What can hang from each mark:
mafo: nefa zuto
tebe: gozes kobik mafo pema
bakuf: gofo pemu tebe zuto
nefa: pufal
pufal: gofo
zuto: kobik
gofo: bakuf
pema: tebe
kobik: gofo pemu

In the rows, 128 means zero.
Known rows, with every way that one mark hangs from another:
tebe{gozes kobik mafo{zuto}}: [119  91 151  81  79  93 114  92  44 117  97 252 161 128 126 127 149 148
  89  64 113 133]
kobik{gofo}: [130 130 124 132 144 141 143 129 134 135 108 100  98 162 146 140 146 115
 121 119 136  94]
zuto{kobik{gofo{bakuf{tebe{gozes}}}}}: [ 95 115 101 109 132 141 153 151 133 114 128  77 108 123 139 134 136  94
 151 152 121  72]
zuto{kobik}: [115 119  94  69  84 139 136 127  98 116 143  98 121 120 144 122 152 130
 147 133 107 100]
nefa{pufal{gofo{bakuf{pemu zuto{kobik}}}}}: [140 180  91 159 155 165 112 107 197 168 172  81 127  96 148 102 124 137
 122 144 141 171]
gofo{bakuf{pemu tebe{gozes kobik pema} zuto}}: [133 141 112 146 123 114 118 160 159 115 115 125 150 102  87 156 108 126
 136 143 118 115]
mafo{nefa zuto{kobik{gofo{bakuf{tebe}} pemu}}}: [124 110 126  97 140 140 152  99 121 112 122  92  85 108 153  89 125  82
 147 129 139 142]
bakuf{gofo tebe zuto}: [133 146 170 137 123 113 162 162 151  92  69 101 122 127  89  98 157 114
 170 166 133 115]
zuto{kobik{gofo{bakuf}}}: [105 126  93 104 118 143 151 137 141 124 135  65  98 116 139 132 147  91
 151 154 118  76]
bakuf{gofo pemu tebe{gozes kobik mafo pema}}: [134 124 175 134  97  92 125 180  90 127  86 192 159 131 100 143 119 135
 173 150 111 122]
gofo{bakuf{pemu tebe{kobik mafo} zuto}}: [145 160 132 130 105 105 141 142 122 105 113 135 156 128  63 122 147 129
 131 137 111 109]
bakuf{pemu zuto}: [166 192 115 122 111 120 109 140 133 135  92 116 124 103  74 116 160 122
 170 149 110 124]
pema{tebe{gozes kobik{gofo pemu} mafo{zuto}}}: [127  92 167 137 121 115  92 143  84 141 129 196 133 141 126 154 127 142
 112  96 129 136]
gofo{bakuf{tebe{mafo pema} zuto}}: [118 122 128 133 136 116 155 124 145  85 119 116 148 147 101 131 117 133
 106 128 133 106]
mafo{nefa{pufal} zuto{kobik{gofo pemu}}}: [140 130 114 116 150 155 136  90 131 146 142 105  87  97 172  67 131  97
 143 125 148 178]
pema{tebe{gozes kobik{gofo{bakuf}} mafo{nefa}}}: [129  86 169 155 138 108 108 126  99 136 156 185 130 145 136 158 100 169
 103 107 131 154]
pema{tebe{gozes kobik{pemu} mafo{zuto}}}: [130  87 164 121 104 114  87 133  74 130 139 207 144 136 128 150 122 162
 105  86 123 148]
mafo{nefa{pufal} zuto{kobik}}: [138 123 114  89 127 146 131  58 133 133 145 120  98  78 184  61 124 128
 128 111 149 188]
pema{tebe{gozes kobik mafo{nefa}}}: [136  82 170 130 115 105  97 119  68 129 162 208 147 149 140 150 104 195
  99  94 123 170]
zuto{kobik{gofo pemu}}: [118 130  95 109 119 151 143 173  97 134 138  75 107 147 128 130 162  85
 167 153 107  86]
pema{tebe{gozes kobik{gofo pemu} mafo}}: [131  93 163 150 126 117  97 162  74 142 148 191 143 164 121 166 123 158
 113 104 121 135]
nefa{pufal{gofo{bakuf{pemu}}}}: [145 170  98 164 160 172 111  97 197 168 176  91 126 114 167 112 109 154
 103 123 149 174]
pema{tebe{kobik}}: [148 104 144 117  80 121  88 134 109 141 163 154 136 132 138 161 129 187
 103 101 121 149]
nefa{pufal{gofo{bakuf{pemu tebe{kobik}}}}}: [148 166 106 160 143 160 110 112 175 166 176 109 146 123 154 113 119 162
  97 121 142 177]

Rows:
[134 106 162 113 126 127 113  85 104 126 159 155 118 127 156 102 116 170
 113 106 145 167]  pema{tebe{mafo{nefa{pufal} zuto{kobik}}}}
[119 155 101 141 149 152 122 115 184 139 155  59 117 114 127 138 122 106
 124 152 125 141]  pufal{gofo{bakuf{zuto{kobik{pemu}}}}}
[135  96 144 156 127 132  84 174 111 151 153 157 126 140 136 179 113 154
 120 110 124 137]  pema{tebe{gozes kobik{gofo pemu}}}
[ 86  79 126 101 143 118 118 116  87 118 100 187 133 132 154 144 103 103
 124 106 131 108]  tebe{gozes mafo{zuto{kobik{gofo pemu}}} pema}
[141 136 159 119 111  97 125 175  40 122  95 202 172 175  87 134 149 144
 137 116 106 103]  bakuf{pemu tebe{gozes kobik{gofo} mafo}}
[146 137 154  98  88  90 116 151  55 134  92 192 169 158  94 131 155 131
 131 118 111 114]  bakuf{pemu tebe{kobik{gofo} mafo{zuto} pema}}
[130 100 158 120  80 109 140 164 120 118 108 141 146 141 133 145 130 146
 138 137 124 127]  bakuf{gofo tebe{kobik pema}}
[140 166 100 167 164 167 117  94 202 161 170  90 129 114 159 107 117 151
  96 125 151 177]  nefa{pufal{gofo{bakuf{zuto}}}}
[150 147 110 160 170 158 133  98 152 149 188  89 116 126 157  94 104 146
 123 139 140 209]  mafo{nefa{pufal{gofo{bakuf{zuto{kobik{pemu}}}}}}}
[113 141  91 106 117 141 145 144 142 132 132  65  97 107 129 131 148  87
 166 161 114  76]  zuto{kobik{gofo{bakuf{pemu}}}}
[ 97  97 128 106 132 132 157 112 132  74 119 124 133 132 135 125 108 126
 108 108 136  89]  gofo{bakuf{tebe{gozes mafo{zuto{kobik}}}}}
[118 141  94 122 119 135 146 117 176 104 131  72 112  94 109 128 133 109
 136 146 122 101]  gofo{bakuf{zuto{kobik}}}
[117 129 129 156 168 132 148 147 152 123 105 106 113 154 126 153 112 102
 130 135 138  80]  kobik{gofo{bakuf{pemu tebe{gozes mafo pema}}}}
[120 148 123 141 155 142 128 107 182 124 142  74 129 132 129 135 115 128
 103 139 137 140]  pufal{gofo{bakuf{tebe zuto}}}
[144 158 157 155 108  90 110 205 144 136  65 154 148  83  66 140 133 108
 201 185 110 132]  bakuf{gofo pemu tebe{gozes kobik pema} zuto}
[113 133 161 128 115 101 164 190 102  98  90 118 145 141  72 100 159  90
 194 192 113 109]  bakuf{gofo tebe{mafo pema} zuto{kobik{pemu}}}
[121 142  91 129 124 142 146 133 169 106 135  69 113 103 102 129 134 102
 142 148 119 103]  gofo{bakuf{zuto{kobik{pemu}}}}
[152 170 143 140 121  95 110 199  93 132  75 164 162 127  52 131 163 118
 164 151 105 113]  bakuf{pemu tebe{gozes kobik{gofo}} zuto}
[134 128 118 105 145 146 137  67 142 143 135 109  86  84 181  64 130 108
 133 122 152 176]  mafo{nefa{pufal} zuto{kobik{gofo}}}
[139 164 118 150 158 160 120  88 176 153 158 113 137 122 159  94 117 148
  96 115 154 171]  nefa{pufal{gofo{bakuf{pemu tebe{mafo{zuto}}}}}}
[138 155  99 162 161 173 118  91 196 160 179  91 127 122 176 113 109 158
  88 115 152 175]  nefa{pufal{gofo{bakuf}}}
[101  75 131 117 143 115 118 110  81 110 121 203 154 166 158 162  85 162
  96  89 129 123]  tebe{gozes mafo pema}
[117 109 133 119 127 132 165 112 127  77 131 116 140 166 127 128 115 148
  95 104 135  95]  gofo{bakuf{tebe{mafo}}}
[139 108 138 141 113  81 136 110  76 149 143 189 154 163 110 150 131 138
  95 123 113 161]  tebe{kobik{gofo{bakuf{zuto}}} mafo{nefa} pema}
[112 126 122 163 175 132 149 149 177 118 101  87 108 144 122 152 118  96
 123 141 143  85]  kobik{gofo{bakuf{tebe{gozes pema} zuto}}}
[106  95 125  65  94 109 126  80  81 114 113 172 139 132 149 122 133 127
 111 101 126 118]  tebe{mafo{zuto{kobik}} pema}
[132 149 112 152 152 144 144 131 178 137 112  73  88 131 129 148 128  94
 137 138 135  84]  kobik{gofo{bakuf{pemu}}}
[107 113 121  87 112 110 128  91 109 124 107 152 126 120 137 128 128 102
 127 121 127 105]  tebe{mafo{zuto{kobik{gofo{bakuf{pemu}}}}} pema}
[136 165 112 161 157 136 143 137 185 137 100  72  90 121 105 140 139  85
 147 152 133  87]  kobik{gofo{bakuf{pemu zuto}}}
